In the rows, 128 means zero.
Known rows, with every step that occurs
libivi veven: [133 155 108 125 132 131 114 121  59 113 126 130 150 116 112 137 118 154
 119 156 108 139 119 163 117 110 134 113 136 124 104 133 136 157 117]
zevog veven zokevi: [ 92 106 105 130 128 125 125 117 110 127 162 123 162 146 118 136 126 143
  85 142 128 145 104 142 133  99 137 106 146 128  97 134 147 125 102]
libivi bolig gole degef kizof kerula: [137 140 103 210 140 129 121 111 191 199  77  80 107 105 138 162 114 175
 108 140 124 131  68 127 126 184 116  75 135 107 108 117 146 141 156]
libivi bolig gole degef kizof: [154 130 112 196 137 119 125 140 162 185  81  71 101 137 142 155 120 165
 119 135 109 145  71 133 131 180  84  57 138  99 109 121 142 144 156]
kizof zevog: [150  98 111 134 147 134 126 170 123 125 137 113 122 115 111 143 128 151
 112 140 103 161 119 146 126 115 138 130 151 100 117 125 128 150 141]
veven kizof zevog: [134  70 108 127 134 119 127 164 135 117 127 131 112 101 104 148 128 143
 110 146  86 150  79 145 134 102 148 129 160 118 110 116 135 148 130]
bolig gole degef: [142  95 112 188 181 125 121 134  99 160 102  95 130 133 133 138 120 156
 101 145 124 172  85 144 134 154 115  96 133 131 120 116 136 145 143]
zodas kizof: [143 151  95 141 165 125 106 144 101 135 125  90 136 123 120 138 122 149
 134 126 102 149 111 160 113 139 105 115 139 124 111 136 135 146 142]
noru veven gole: [117  93 124  92 162 115 187 149 111 141 139  99 140 106 116 142 116 143
 122 132  86 166 124 161 125 128  82 145 142 174 100 126 154 137 118]
zokevi veven gole bolig: [121 153 136  89 118  85 198 167  96 142 122 101 152 139 135 157 102 149
 136 128  81 154 165 109 108 113 137 149 145 153 118 125 157 139 110]
noru kizof: [130 125 125 118 156 115 112 140 117 137 147  99 145 129 121 130 131 162
 150 125 118 152 148 157 134 155 104 115 126 118  96 130 136 150 125]
kerula kizof zevog veven: [126 117  96 126 101 122 102 134 154 126 156 139 137 136 111 144 123 138
 102 143 107 156  69 146 125  99 157 141 165 102 132 136 136 132 140]
noru veven zodas: [134  23 111 119 139 134 137 130 106 143 123  82 147 124  96 128 129 135
 103 142 129 173 141 173 129 131 109 118 142 146 120 123 141 139 132]
libivi bolig gole: [154  68 129 174 127 124 155 146 133 162 129  84 129 118 124 150 120 162
 102 125 127 150  97 159 120 127 124  65 140  94 116 123 128 129 136]
libivi veven zodas: [139 121 108 138 100 134  94 104  62 110 117 110 154 130 104 135 119 140
 113 164 128 150 155 162 117 102 131 114 141 124 120 133 137 151 125]
gole bolig: [139  92 116 137 152 104 160 167 112 150 134  96 147 135 126 130 121 162
 139 126  96 149 153 143  99 134 140  99 145 121 115 119 140 142 114]
libivi bolig: [160 104 125 127 124 131 167 150 129 148 131  91 125 117 118 143 127 163
 115 119 107 142 136 149 112 115 112  70 143 108 104 121 135 129 134]
kerula kizof: [143 135 101 122 134 122 116 139 116 130 136 107 149 116 111 130 125 145
 124 134  93 157  83 157 119 124 115 121 147 133 112 122 131 130 144]
zokevi veven: [130 140 124  95 131 129 153 144  70 125 116 111 152 129 116 149 122 149
 105 137 125 153 139 134 129 122 142 118 134 131 114 126 138 150 134]
kizof noru: [155 167  93 107 147 126 124 141  86 130 153  99 128 100 111 133 125 150
 122 151 113 163 151 149 103 113  93  82 148 123  94 124 122 143 133]
zevog veven gole degef: [111 171 127 133 144 107 159 114 111 140 125 120 134 143 143 147 113 145
 107 139 102 155 146 121 125 122  94 126 149 174 110 130 160 137 119]
noru kizof zevog veven: [115  99 121 116 118 113 105 131 155 134 169 131 136 149 119 145 128 156
 129 134 134 150 127 147 141 132 144 137 144  89 117 144 140 150 119]
bolig gole degef kizof noru veven: [138 131  76 147 181 114 103 130 123 183 100  80 107 116 122 142 118 148
 118 168 111 179  56 158 133 191  57  88 140 129  99 126 139 153 150]
bolig gole degef kizof: [131 156 105 193 174 117  97 139 126 167  81  82 118 136 139 144 120 160
 123 145 114 158  75 140 138 193  94  88 132 121 112 123 138 159 149]
zevog kizof zokevi veven: [149 139 124 126 137 108 164 138  49 110 105 104 142 110 125 130 116 150
 112 106 100 138 166 135 151 123 178 148 126 130 121 109 123 137 157]
bolig gole degef kizof zokevi veven noru: [143 193 116 155 151 120 115 143  87 155  66 105 144 133 158 167  90 152
 132 147  97 167 161 111 147 191 125 105 118  99 119 115 124 136 177]
zokevi veven zodas kizof noru: [154 173  78 100  94 120  85 116  69 129 118  74 138 133 106 152 113 127
 116 163 131 169 161 132 110 114  94 120 150 116 122 142 131 147 156]
zevog veven gole: [ 99 173 132 114 128 108 167 126 112 123 153 121 150 130 132 148 115 142
 112 131 111 145 159 138 119 106 114 126 147 160 107 139 150 141 107]
libivi veven zevog: [139 132 105 115  99 143 113 124  51 118 115 126 165 140 110 144 106 142
  99 160 122 121  92 148 123 117 131  74 134 120 111 126 134 167 121]
gole degef kizof: [135 182 101 152 164 125 106 145 121 151  83  92 115 131 134 136 128 160
 135 143  95 150 111 130 129 184  77  95 136 134  99 123 146 158 149]
zodas kizof noru veven zokevi: [134 104  52 101 166 118  98 127 103 157 162  85 135 112 101 135 118 131
 115 159  91 172  61 169 120 121  64 128 148 136  83 136 144 122 130]
libivi bolig gole degef: [165  69 119 193 139 123 150 130 132 179 103  82 115 132 134 148 118 162
  97 137 120 160  84 141 126 142 107  67 141 110 117 114 139 125 149]
degef kizof zokevi veven gole bolig: [118 204 130 100 122  81 200 173  95 152 100  89 137 140 153 161  92 150
 181 109  46 135 184 103 127 142 133 151 133 127 115 121 154 141 139]
kerula kizof noru veven zokevi: [133  87  61  83 131 115 107 120 116 149 172 102 147 105  89 126 120 127
 103 166  84 182  32 165 125 107  76 130 156 143  85 122 141 105 134]
degef gole: [117 147 140 127 158 130 151 145 110 129 132  97 120 110 126 142 121 168
 132 115 104 158 172 146 114 112 112 109 141 147 102 131 141 130 126]
noru veven zevog kizof: [143  30 102 115 136 123 146 138  97 132 114  92 151 119 103 124 123 143
  80 125 126 132  78 162 137 153 127  95 138 157 114 110 131 149 134]
bolig gole degef kizof zevog: [143 125  99 193 164 124  81 158 155 164  86  96  96 136 134 154 120 156
 117 155 105 166  52 129 144 178 114 113 144  93 125 126 135 161 158]

Rows
[116 154 111 114 175 107 154 145 137 166  89  88 113 122 133 145 114 145
 138 140  65 160  94 138 136 185  41 143 140 181  92 126 167 148 136] : noru veven gole degef kizof
[134 128 135  90 139 114 158 136  69 138 128 106 157 134 131 143 112 153
 157 110 109 149 175 136 159 137 150 149 110 105 110 120 133 141 151] : noru kizof zokevi veven
[ 99 131 113 105 119 127 150 108 113 129 100 136 150  87 105 163 117 148
  92 149 118 130  91 128 132 115 191 138 140 154 106 112 148 153 127] : zokevi veven kizof kerula
[137 146  92 100 136 112 127 137  93 120 143 118 118  87 103 141 128 142
 120 157  95 153 112 151 113 103 102  86 156 139  87 117 127 144 126] : veven kizof noru
[111 144 126 115 118 112 150 149 140 119 159 130 127 128 125 159 113 140
 107 138 102 153 142 129 126  92 133 154 163 131 117 140 147 142 115] : kizof zevog veven gole
[137 130 101 120 105 126 100 123  80 128  98  77 150 150 113 153 115 132
 112 141 133 160 149 137 125 127 128 136 139 127 136 142 142 151 151] : zokevi veven zodas kizof
[124   4 103 102 146 119 151 157 145 134 131 130 111  99  92 147 129 136
 102 149  84 161  48 169 142 117 145 147 158 132 112 116 144 144 126] : noru veven kizof zevog
[118 133 115 130 160 126 110 109 151 150 144 107 152  98 119 136 126 170
 139 129 135 137 133 151 128 157 133 127 123 125  95 124 138 150 128] : noru kizof kerula
[ 98 111  88 195 132 114  62 126 170 166 118 115 116 163 136 157 116 143
  84 165 118 157  27 119 157 152 128 119 153  93 115 137 152 140 130] : bolig gole degef kizof zevog veven zokevi
[162 100  89 158 122 130  71 146 133 129 124  81 118 134 107 145 121 133
 121 144 112 164 124 148 120 121 118 143 157  97 139 139 132 145 156] : veven zodas kizof zevog
[155 107  96 127 121 127 102 158 143 127 141 118 128 117 104 139 124 141
 119 143  85 165  65 146 125 112 135 146 159 106 126 124 128 135 152] : kerula kizof zevog
[159 199  72 121 158 117  93 138  89 136 146  88 125 105 117 137 119 145
 138 149  99 157 119 155  99 129  75 100 148 116  99 138 126 143 144] : zodas kizof noru
[165 171  70 133 125 122  70 122  91 133 139  66 127 120 107 136 120 131
 130 156 121 168 161 152 100 118  72  98 153 116 113 139 126 142 152] : veven zodas kizof noru
[153 191 105 106 137 124 122 149  63 123 110 111 164 118 139 162  92 143
 142 129  85 157 198 131 123 140 135 132 126  99 117 128 120 125 171] : zodas kizof zokevi veven noru
[100 207 119 121 110 108 122 155 166 124 138 121 113 132 132 165 115 143
 130 138  91 138 122 122 128 126 107 149 158 119 108 149 151 158 121] : degef kizof zevog veven gole
[108 137  84 169 115 138  84  69 146 142 128  99 158 129 116 146 117 141
 100 143 156 134 145 149 110 124 158 125 147 128 132 143 146 144 138] : zevog veven zodas kizof kerula
[152 108  95 123  92 128  86 144 112 127 104  88 131 146 106 163 114 128
 105 149 124 167 128 130 130 113 146 164 153  97 148 142 137 151 161] : zokevi veven zodas kizof zevog
[120 125  95 151 106 123  91 100 117 130 130  91 150 160 118 141 122 132
 110 138 143 146 150 155 116 122 128 112 150 120 135 149 143 144 135] : zevog veven zodas kizof
[164 179  90 128 150 103 101 135  83 109 145  94 122  85 110 118 132 152
 108 141 112 153 148 151 111 123 101  97 151 137  95 120 114 142 137] : zevog kizof noru
[103 175 116 129 104  78 142 169 184 150 140 112 116 149 142 163 107 151
 155 132  71 135 137 112 109 133 129 141 166 113 120 145 160 152 107] : degef kizof zevog veven gole bolig
[114 115 140 133 154 103 177 160 128 152 133  90 124 127 134 137 115 174
 152 109  86 154 185 136  94 118 130 107 148 138 113 126 150 122 112] : degef gole bolig
[116  95 119 138 101 132 122 106 109 124 137 104 153 152 114 135 128 137
  94 140 155 153 175 148 121 107 139  96 149 126 128 136 139 140 121] : zevog veven zodas
[117 165  96 205 178 132  91 113 155 179  79  91 123 104 137 149 115 169
 112 152 129 144  66 129 134 194 126 103 128 129 111 118 144 159 152] : bolig gole degef kizof kerula
[110 112 122  84 117 115 155 137  80 116 105 129 144 116 109 157 122 141
 100 145 104 145  99 134 139 112 158 124 143 146 107 117 144 152 124] : zokevi veven kizof
[133 126 107 122  99 130 129 110  97 124  91 109 164 106 110 148 110 151
  63 134 152 110 100 115 134 140 187 114 132 148 120 108 131 160 143] : zokevi veven zevog kizof kerula
[146 119 115 105  95 120 134 135  64 110  94 103 157 139 113 143 115 141
  72 130 137 124 108 120 139 138 158  96 136 139 122 113 128 158 138] : zokevi veven zevog kizof
[145 112 127 123 164 116 144 141  93 143 147  98 145 125 133 127 120 159
 170 105  97 149 181 156 148 145 124 126 114 102 101 117 127 136 147] : noru kizof zokevi
[128 157 106 132 109 104 123 126 160 139 133 135 123 143 130 154 107 132
 107 153  74 171  74 116 133 105 111 176 172 149 130 131 159 122 143] : kerula kizof zevog veven gole degef
[136  23 105  91 138 144 167 148  95 149 120  97 159 138 103 138 118 137
  93 139 124 144  78 160 132 146 119  81 135 143 111 116 138 151 130] : noru veven zevog
[132 172 143  94 145  94 178 128  78 150 104 102 138 143 150 152  97 146
 161 118  75 164 178 108 164 143  99 182 117 151 109 112 156 132 154] : noru kizof zokevi veven gole degef
[149 104 121  91 106 143 185 150  40 133 101 106 164 148 126 154 100 135
 106 122 116 131 147 116 146 113 169  99 120 110 125 105 127 147 159] : kizof zokevi veven zevog
[148 123  73 119 142 126  90 115 125 166  93  67 107 126 110 133 124 136
 125 172 110 179 130 147 123 172  43  97 149 144 102 126 147 147 158] : gole degef kizof noru veven zodas
